Every row comes from one small tree of marks. Brackets hold a mark, then the marks that hang from it, in the order of their numbers. Every link used is in the known rows. Which tree was each row made from?
Known rows:
(K_781 (K_275 K_188)): [ 10   7 -25  15  11 -45 -45  -2 -10  31  65  15 -27 -12 -31 -31  28]
(K_320 K_467): [ 24   6 -41   7 -10 -24 -13 -24  -5  33   0  15 -21   2 -33 -25  27]
(K_781 K_275 K_410): [ 10   1 -22  10 -22 -41 -49 -13 -11  44  30  29 -24 -22 -30 -18  10]
(K_781 (K_275 K_188) (K_410 K_467)): [ 13   7 -38  22 -19 -41 -52  -5   4  28  43  16 -24  -6 -28 -31  26]
(K_410 (K_467 K_275) (K_695 K_188)): [ 36   5 -45 -12 -32 -36   4  39  30  18  42   7 -21  31 -17 -20   7]
(K_467 K_320 K_410): [  9  -4   5 -22  11 -65  -1  35 -34  17  51  16  -7  22 -46 -16 -10]
(K_781 (K_275 K_188) (K_410 K_467 K_695)): [ 19  11 -46  19 -37 -39 -40  -5  26  20  43  24 -21  -5 -20 -23  21]
(K_320 (K_467 K_275 K_410)): [ 19   8 -32 -13  -5 -40 -16  15 -23  23  30  -1 -15  16 -44 -31  21]
(K_275 K_188): [ 29  11 -33  10  16 -36 -20  -7  -5   3  58  10 -18   0 -28 -28  34]
(K_410 (K_467 K_320) K_695): [ 14  -2 -28   0 -20 -44  19  24  20  29  15  18 -10  52 -30 -13  -5]
(K_410 K_695): [ 32   4 -33   0 -15 -34   2  -7   9  19  37  24 -15   6 -21  -9   9]
(K_695 (K_188 K_275)): [ 20   6 -27 -16  -1 -41 -10  15   4  24  43  12 -26 -23 -26 -24  16]
(K_320 (K_467 (K_275 K_188) K_410) K_695): [ 42  20 -52  -6 -20 -36  -7  13  -9  -3  46  -7  -2  -1 -41 -24  37]
(K_467 (K_410 K_695)): [ 33   1 -18 -15 -10 -51  -2  11 -16   6  65  22 -10  -3 -30 -10  -1]
(K_410 K_467): [ 23  -4 -33  10  -2 -35  -6   2  -6  36  25   8 -18  28 -31 -24  15]
(K_467 (K_275 K_188) K_410): [ 23  13 -23 -12  20 -53 -22  35 -26  -5  90  -7 -11  17 -40 -33  25]
(K_467 K_275 (K_410 K_695)): [ 25   6 -22 -21  -7 -52  -2  35 -12   9  71   6  -7  22 -34 -17   3]
(K_320 (K_467 K_410) (K_695 K_188)): [ 57   7 -41 -22 -42 -39  -3   7 -10   2  33  17 -13 -39 -29  -9  17]

Write each row's tree:
[ 10  11 -35   4 -14 -41 -15  28  11  12  24   1 -10  48 -37 -29  17] -> (K_781 (K_410 (K_467 (K_275 K_188) K_320)))
[ 22  13 -19 -19   1 -61   6  58 -17  -7  75  -6   6  31 -48 -17  11] -> (K_467 (K_275 K_188) (K_320 K_695) K_410)
[ 12  15 -15 -23   5 -63   3  59  -1 -10  80   2  -3  43 -40 -23   3] -> (K_467 (K_275 K_188) K_320 (K_410 K_695))
[ 22  -4 -30   4 -19 -42  19  22   1  34  11   9  -3  40 -39  -9   3] -> (K_410 (K_467 (K_320 K_695)))
[ 42   1 -42  -8 -35 -36   5  17  27  14  38  21 -23   9 -13 -14   5] -> (K_410 K_467 (K_695 K_188))
[ 27  10 -36 -18 -20 -38   3  12  26  15  44  21 -22 -19 -17 -15   9] -> (K_410 (K_695 (K_188 K_275)))
[ 37   8 -22 -35 -18 -55  -5  49  -4  -1  80  10 -15   4 -26 -16  -1] -> (K_467 K_275 (K_410 (K_695 K_188)))
[ 39  14 -57 -10 -39 -24   4  -5  18  23   3  10 -16 -38 -28 -16  30] -> (K_320 K_467 (K_695 (K_188 K_275)))
[ 11  12 -39   0  -9 -43  12  45  30  12  40  -2  -8  69 -32 -26  12] -> (K_410 (K_467 (K_275 K_188) K_320) K_695)
[ 28  12 -38 -26 -27 -42  -3   9   8  10  32  17 -19 -28 -28 -22  13] -> (K_320 (K_467 (K_410 (K_695 (K_188 K_275)))))
[ 19   6  -6 -43 -16 -66   8  73  -1   2  68  12 -10  30 -34 -13 -16] -> (K_467 K_275 K_320 (K_410 (K_695 K_188)))
[ 16   7 -36 -16 -47 -43   5  27  39  16  10  24 -14   9 -22 -14  -4] -> (K_781 (K_410 (K_467 K_320) (K_695 (K_188 K_275))))
[  2   1   2 -27  14 -65  -2  60 -31  21  57   0  -5  46 -51 -22  -7] -> (K_467 K_275 K_320 K_410)
[ 22   3  -9 -36 -15 -66  15  51 -13   9  54  12  -2 -13 -42  -7  -8] -> (K_467 (K_320 (K_695 (K_188 K_275))) K_410)
